What can hang from each mark:
lepegu: lubuz roga
fida: toruf
lovus: buzo lepegu
buzo: lovus roga
kibu: buzo lazu lepegu lona
lubuz: buzo lepegu lona novu
roga: bosup fida
bosup: kibu lovus lubuz
lona: kibu
lazu: kibu toruf

Every row comes from one small tree of marks. The marks that hang from a mark follow it in brackets, in alphabetical order. Every link used is in the known rows. Which tree was each row made from?
In the rows, 128 means zero.
Known rows:
lazu[kibu[buzo lepegu[roga] lona]]: [163 130 169  81 173  89 110 150 110 109 124 120 113 167 218  89 115 121
  39 150 141 117  97  98 156 157  77 149  76 162 162 133  76 106  94 145
  63 127 114 161 127]
lazu[kibu]: [141 123 169  98 139 124 125 135 120 103 153  92 128 125 196 126 126 109
 114 154 129 104 104 110 176 146 118 166  94 119 126 130 103 141 131 128
 100 104 100 156  97]
lepegu[lubuz roga]: [158 151 194 111 143 111 122 185  85 150 102  89 130 109 161 129 120 100
 164 109 137 102 113 152 146  86 158 145 130 126 131 136  83 179 130 131
  96  96 116 148 135]
lubuz[lepegu]: [151 129 160 122 141 134 128 123  85 115 118 104  95 107 156 135 148 131
 102 157 145 111 114 121 144 102 113 146 117  98  94 117 124 117 149 119
 129 132  89 121 120]
roga[bosup]: [135 147 133 110 150 145 138 140  83 104 155 111 129 104 162 154 108 130
 138 153 136 140 106 113 130  98 129 166  87  86 151 138 121 143 145 114
 117 135 124  94 117]
lepegu[lubuz]: [126 157 190 131 137 135 122 137 120 150 115 111 114  99 149 142 133  97
 160 123 134 104 129 141 146  85 142 157 113 108 115 147 103 182 137 124
  98 106  97 146 113]
lazu[kibu toruf]: [152 106 181  78 137  93 136 131 111  80 173  94 134 128 201 125 140 125
  99 169 145 122 105 138 148 140 119 144  67 129 126 141 108 148 130 136
  73  73  94 156 102]
bosup[lubuz[buzo novu]]: [136 157 175  81 165 133 168 132 119 124 139 108  94 166 118 142 129 156
 161 150 143 146 120 134 103 110 167  81  52 127 162 113 107  99 145 179
 114 125  86  92 126]
buzo[lovus roga[bosup]]: [154 120  98 121 148 161 144 118 108 117 180 139 132  89 156 145 126 111
 129 140 128 153 122 107 144  82 103 149 103  83 165 123 162 172 145 109
 138 140 171 116 117]
bosup[kibu[buzo]]: [135 153 164 115 147 115 129 114 127 135 112 117  95 129 109 111 114 139
 111 155 156 122 129 124 129  96 113 149  79 124 142 166  71 175 143 122
  93 127 118 124 124]
lona[kibu[lepegu[lubuz]]]: [113 148 169 138 152 149 172 123 141 184  77 103  93  93 151 140 134  91
 107 108 128 104 132 153 174  68 150 127  91 106  98  83  85 156 100 121
  79 162 152 145  71]
lepegu[roga]: [178 119 154  84 147 103 132 172  84 133 104  89 133 138 152 126 109 139
 133 133 147 117 113 134 143 108 149 134 119 134 139 131  87 147 132 124
 114  92 129 123 126]
roga[bosup fida[toruf]]: [119 154 114 131 109 144 160 142  68  96 171 120 129 116 195 192 101 149
 147 151 114 168 104 119 133  99 148 156  92  78 167 123  78 166 110 130
 117 133 116 131 134]
lazu[kibu[lepegu] toruf]: [134 106 173  84 157 117 171 117 127  94 165 111 122 108 220 135 130 124
  71 172 147 125 115 136 147 152 111 113  48 137 128 114 114 137 117 126
  64 101 137 166  80]
kibu[buzo[roga]]: [132 145 166 144 134 105 112  78 154 117 143 113 115 124 118 119 153  99
 139 132 140 116 142 106 124 100 108 189 103 116 144 170 115 156 143 115
  86 106 110 132 114]
buzo[lovus[lepegu[lubuz]] roga]: [137 101 125 141 134 175 151 123 149 130 147 143 113 101 134 130 148  81
 169 106 128 114 150 136 168  77  95 165 143 119 120 105 151 172 122 104
 114 102 158 161 114]
bosup[lovus[lepegu[lubuz[lona]]]]: [124 110 114  94 138 159 134 171 102 104 126 192 131 124 105 134 148 138
 174  96 155  99 109 136 138  83 178 115 139 140  97  97 152 117 125 146
  86 135  87 178 125]
lubuz[lepegu[roga[bosup]] lona novu]: [197 131 100  67 169 120 124 213  14  80 126 132  85 105 166 129 162 172
 135 148 154 150  78 130 129 103 159 110 109  94 140  80 164  57 169 166
 147 185 102  85 159]
lovus[buzo lepegu[roga[fida]]]: [171  82 156 110 140  95 162 156 102 128  87  89 122 129 146 121 121 137
 194 104 139  93 106 124 161 115 128 150 147 154 157 127  80 165 120 129
  87 105 127 146 168]
buzo[lovus roga[bosup[kibu]]]: [148 131  93 123 147 170 176 105 122 140 178 144 114  94 128 138 114 117
 108 142 133 151 125 122 147  65 102 124  92  94 155 120 141 212 156  94
 146 161 208 124 124]
lona[kibu[lazu]]: [135 127 120 117 138 129 139 142 121 157  89  88  93 132 152 117 158 120
 114 134 136  96 115 135 142  65 102 136  79 109 134 110  80 125  99 109
 115 144 136  97 106]
lazu[kibu[buzo[roga] lepegu]]: [108 130 175 139 143 122 138  74 174 106 155 114 115 109 188 111 147  76
  87 141 128  98 138  88 145 149  88 193  79 129 140 129 118 131 114 114
  67 129 140 173  85]
buzo[lovus[lepegu] roga]: [155  73  88 116 144 169 161 112 147 110 159 146 116 126 129 123 136 121
 137 129 137 124 143 119 172  93  83 148 131 126 128 108 158 140 124  97
 133 101 177 136 105]
lubuz[buzo]: [104 118 182  79 153 120 146 136 102 136 134 104 144 159 125 136 111 143
 152 130 143 119 120 114 130 103 153 119  79 123 136 159  91 127 130 138
 115  94 111 134 118]
roga[bosup[kibu lovus[lepegu]] fida]: [ 95  98  79 122 120 181 201 143 100  87 172 145 136  84 117 139 100 150
 142 123 140 127  88 101 117  90 146 171 125 131 141  99 109 160 108  77
  99 191 144 124 164]
roga[bosup[lovus lubuz] fida]: [133 149 119 138 120 157 168 122  84  86 166 132 138  80 163 165 107 129
 145 137 108 147  73 102  79 102 176 143 103 100 176  93 104 149 113 141
  89 178  95 114 169]
lona[kibu[buzo]]: [139 137 160 107 151  96 113 115 119 139  90  89 107 132 130 106 142 129
 105 132 140 122 121 124 156  85 133 172  84 105 138 135  73 118 110 141
  73 126  99 105  94]
lubuz[buzo[lovus] lona[kibu[lazu]]]: [142  73  96  48 173 132 144 180  73 165  87 152 114 157 141  99 158 166
 111 112 138 122  95 133 141  56 126  41  65 116 157 107 105  75  94 187
 163 143 159 136 119]
lona[kibu[buzo lazu[toruf]]]: [139 123 148 103 149  72 113 129 117 122 109  85  97 131 158  96 186 137
  97 150 158 119 114 146  95  72  85 156  46 124 159 149  75 109  96 131
  60 118  98  95 117]
lona[kibu[lepegu]]: [130 119 134 108 156 143 183 108 137 170  84 106  99 121 140 133 119 128
  81 135 141 119 125 140 179  90 137 116  77 113 108  85  95 118 103 114
  95 157 170 124  65]
buzo[lovus[lepegu[lubuz roga]]]: [178  86 131  82 155 151 141 209  80 133 106 118 125 117 169 116 113 124
 153 106 142 116 124 148 175  91 116 137 150 133 141  91 111 149 109 137
 114  90 150 142 128]
lovus[buzo[roga[bosup]] lepegu]: [143 139 129 133 159 138 151  90 155 102 155 128 121 132 120 145 147 101
 197 116 148 113 138 112 144  93  96 174 102 114 142 126 155 165 168  98
  89 128 134 121 132]
lona[kibu]: [144 125 141 104 144 119 144 126 117 151  93  83 114 135 124 130 135 130
 105 130 135 121 112 141 177  82 151 137  92 104 112 111  84 136 119 122
  98 133 130 116  91]
bosup[kibu lubuz]: [174 170 154 126 145 152 173 102 134 133 117 110  79 137 117 140  94 139
 104 154 132 128 130 155 113  82 138  87  68 123 133 122  70 191 157 131
 108 123 146 121 126]
lovus[buzo[roga]]: [151 166 174 138 151  98 136  69 170 152 122 123 119 138 105 136 157  96
 178 121 151 100 139 120 155  82 120 117 107 125 124 158 128 212 175 117
  97 113 119 156 118]

Which tree is each row?
[142 107 111 134 142 175 157 136 162 126 165 150  85 105 119 128 175  97
 177 119 145 132 145 135 179  90 102 154 135 125 137  79 176 154 129 117
 121 139 139 128 104] => buzo[lovus[lepegu[lubuz[novu]]] roga]
[106 131 106 159 115 164 176 148  95 125 146 106  95  77 169 141 122 117
 131 147 116 109  85 110  94  70  84 166  78  99 179 149  71 186 114  84
 139 183 174  98 181] => roga[bosup[kibu[lazu]] fida]
[128 105 122 106 154 121 183 126 128 152 103 102  87 114 174 127 168 134
  63 151 157 111 117 160 118  68  94  92  37 131 133  95  99 119  85 103
  79 143 178 109  87] => lona[kibu[lazu[toruf] lepegu]]
[155 131 125 102 145  97 121 141 112 105 156 144  97 170 165 129 162 142
  77 177 163 134 103 138  88  76  54  98  44 147 154 180 108 146 119 109
  96 103 108 116 162] => kibu[lazu[toruf] lona]
[165 130 117  77 166  91 104 147 111 130  89 135  75 139  94 101 178 171
 129 136 154 144 104 135 160  89 162 119  72 113 151 107 126  67 130 189
 100 172  82  98  94] => lubuz[lona[kibu[buzo]] novu]
[138 182 116 141 133 162 160  86 125  89 186 148 142 107 125 162 135 107
 139 133 131 144 108 111  72  80 163 132  90 108 150  83 148 159 143 118
  85 165 114 116 140] => buzo[roga[bosup[lovus lubuz]]]
[135 139 175 175 120  98 159  62 167 150 125 114 116 100 113 143 155  84
 190 111 120  94 120 105 144  86 125 145 129 122 149 166 103 231 145 114
  98 127 123 170 152] => lovus[buzo[roga[fida]]]
[135  62 105  96 119 130 171 182  79  98 128 121 158 110 141 123 118 149
 155 105 145 111  85 108 131 118 169 162 170 162 137  93  95 129  77 109
  90 127 127 144 165] => bosup[lovus[lepegu[roga[fida]]]]
[140 142 190 106 157 133 150 110  79 106 118 104 100 149 149 143 127 140
 114 145 125 125 117 128  88 100 135  97  79 106 116 116  92  84 142 169
 118 114  82 120 143] => bosup[lubuz[buzo lepegu]]
[141  88  86 101 156 167 136 153 120 115 115 144  75 137 145  83 133 152
  96 149 163 108 133 113 129  90  25 141  87 143 168 127 102 128 108 122
 127 138 165  99 132] => bosup[kibu[buzo[lovus[lepegu]] lazu]]
[102 165 174 131 166 122 148 124 154 170  87 107  65  98 133 113 167 107
 118 121 151 124 132 139 156  91 148 149  71 113 135  86 105 106 102 152
  64 198 106 109  74] => lona[kibu[buzo lepegu[lubuz[novu]]]]
[157 110 166 105 142 130 136 193  93 123 104  94 124 126 156 124 121 110
 176 104 141  95 130 154 149 103 137 173 144 142 122 111  92 138 114 112
  83  80 121 138 134] => lovus[lepegu[lubuz roga]]
[146 129 177  84 169  84 124 103 134  82 168 140 106 155 210 113 137 132
  19 180 154 145 105 114 126 151  64 131  29 153 152 157 103 113  99 141
  37 109  90 163 119] => lazu[kibu[buzo lepegu lona] toruf]
[128 140 189 137 131 100 104  88 161  90 165  97 129 122 172 107 157  81
 121 141 123 100 125  94 146 141  93 222  96 122 145 156 108 149 128 119
  74 104  95 165 109] => lazu[kibu[buzo[roga]]]
[134 103  91  89 106 133 171 185  69  89 142 138 155 157 162 149 114 179
 152 117 149 139 105 130 139 114 177 130 157 159 135  73  76 137  76 127
  83 107 105 165 152] => bosup[lovus[lepegu[roga[fida[toruf]]]]]
[103 166 155 101 180 183 228 110 105 131 138 125 105 134 141 157  67 141
  94 142 135 147 118 133  77  90 146  65  20 116 159  99  78 138 131 138
 103 163 189 111 132] => roga[bosup[kibu[lepegu] lubuz[buzo]]]
[157 108 135  79 181 132 116 123 127 112 148 163  98 145 224  93 116 129
   9 168 138 146 104  82 178 153  48 119  65 137 166 123 116 115  91 162
  93 149 125 164 104] => lazu[kibu[buzo[lovus] lepegu lona]]
[101 136 120 107 151 165 203 111 142 157 123 164 116 115  99 128 105 154
  74 141 180 117 118 123 133  97 159  64  91 151 100  87 118 182 128 101
  99 188 170 157 100] => bosup[kibu[lepegu] lovus]
[128 117 189  86 166  92 142 109 126  79 161 109 117 113 218 111 138 122
  64 175 153 126 118 122 129 156  88 151  43 139 149 136 106 116 106 150
  42 106 105 155  89] => lazu[kibu[buzo lepegu] toruf]
[161 199 153 151 148 124 159  63 184 121 142 126  48 137  72 117 153 122
 130 155 145 139 145 139  89  86 117 130  62 132 164 120 107 170 164 136
  87 157 122  98 132] => bosup[kibu[buzo[roga]] lubuz[novu]]
[185 147 150  78 153 106 119 216  73 139  98 138  92 116 128 125 157 143
 189 111 149 127  99 162 146  87 189  90 119 132 143 106 127 130 152 176
 118 136 101 138 136] => lepegu[lubuz[lona novu] roga]
[147  99 106  66 170 134 158 139 113 136 160 185 110 147  88 121 168 164
 162 124 144 156 115 118 147  86 157  46  87 122 163 120 179 108 147 180
 164 137 151 148 122] => lubuz[buzo[lovus roga] lona novu]
[161 125 106 102 163 120  82 146 107 128 127 167  84 159 181  94 150 141
  62 165 154 135 109  92 123  90  19 121  74 129 193 169 109 127  99 147
 127 137 104 111 154] => kibu[buzo[lovus] lazu lona]
[144 106 128 101 142  99 145 140 118 135 112  90  99 131 157 117 174 139
  99 150 157 114 110 164 115  61 101 122  53 123 138 123  89 130 103 112
  87 118 130  98 115] => lona[kibu[lazu[toruf]]]
[132 152 205 120 166 108 129 159  99 154  83 105 108  96 176 115 117  98
 128 109 144 103 128 134 124 108 132 158 106 136 147 128  78 146 102 146
  61 124 125 143 119] => kibu[buzo lepegu[lubuz roga]]
[137 116 143  64 167 120 136 163  62 111 121 150  84 147 111 128 173 182
 140 142 152 133  97 119 125 106 159  70  87 114 113 115 151  43 160 189
 151 162  72 125 136] => lubuz[buzo lepegu lona novu]
[134 102 147 167 119 122 170  72 174 119 129 119 108 115 111 140 156  93
 198 101 124  90 132 108 158  99 104 176 142 133 141 146 118 193 132  95
  89 119 138 162 147] => lovus[buzo[roga[fida]] lepegu]
[182 129 116  90 152 129 119 156  73 103 114 155  63 116 122 129 181 168
 126 159 155 134 100 128 148 102 141  92 106 102 106  95 168  70 169 165
 155 171  77 113 120] => lubuz[lepegu lona novu]
[120 132 154 112 166 119 151 100 141 157  82  99  94 124 143 110 130 130
  79 132 145 123 132 122 154 100 126 147  69 114 132 108  83 105  94 133
  68 157 141 115  70] => lona[kibu[buzo lepegu]]
[146 122 211  87 156  96 157 176  97 114 139  91 133  94 241 126 131  93
  98 136 141 108 106 163 138 129 135 126  81 153 126 106  87 159 101 137
  48  92 133 192 110] => lazu[kibu[lepegu[lubuz roga]] toruf]
[125 106 192 143 109  68 135  76 143  63 193  92 135  84 196 113 174  80
 122 144 106 117 103 106 112 136 100 224  93 128 167 175  89 168 101 117
  44  84  95 181 149] => lazu[kibu[buzo[roga[fida]]] toruf]
[114 126 169  85 162 124 143 142  90 121 134 105  93 143 127 129 163 159
 137 153 160 133 110 108 129 115 135 111  90 114 111 114 137  67 148 157
 143 156  67 101 133] => lubuz[buzo lepegu novu]
[206 106  87  56 151 141 152 186  72  77 106 173 127 158 119 124 116 182
 142 113 145 123 100 149 106 104 194  67 126 163 136  60 119  76 128 173
  87 109 121 148 147] => bosup[lovus[lepegu[roga]] lubuz[lona]]
[215 155 154  99 161 117 141 165  70 104 108  91  63 128 161 127 152 153
 119 158 145 138 108 146 109 111 141 103 108 122 132  59 113  90 157 170
 125 150  80  82 147] => bosup[lubuz[lepegu[roga] novu]]
[178  64  94  75 163 130 108 203  78 102 102 116 105 138 191  77 139 151
 122 133 160 108 121 108 127 113  50 158 116 149 195 116 104  83  86 147
 119 105 145  95 144] => kibu[buzo[lovus[lepegu[roga]]] lazu]
[109 147 111 114 131 151 156 145 126 143 131 150 111 129 115 116 138 146
 104 145 175  92 101 119 108  73 114  94  90 151 124 119 108 179 128  97
 119 180 134 131 143] => bosup[kibu[lazu] lovus]
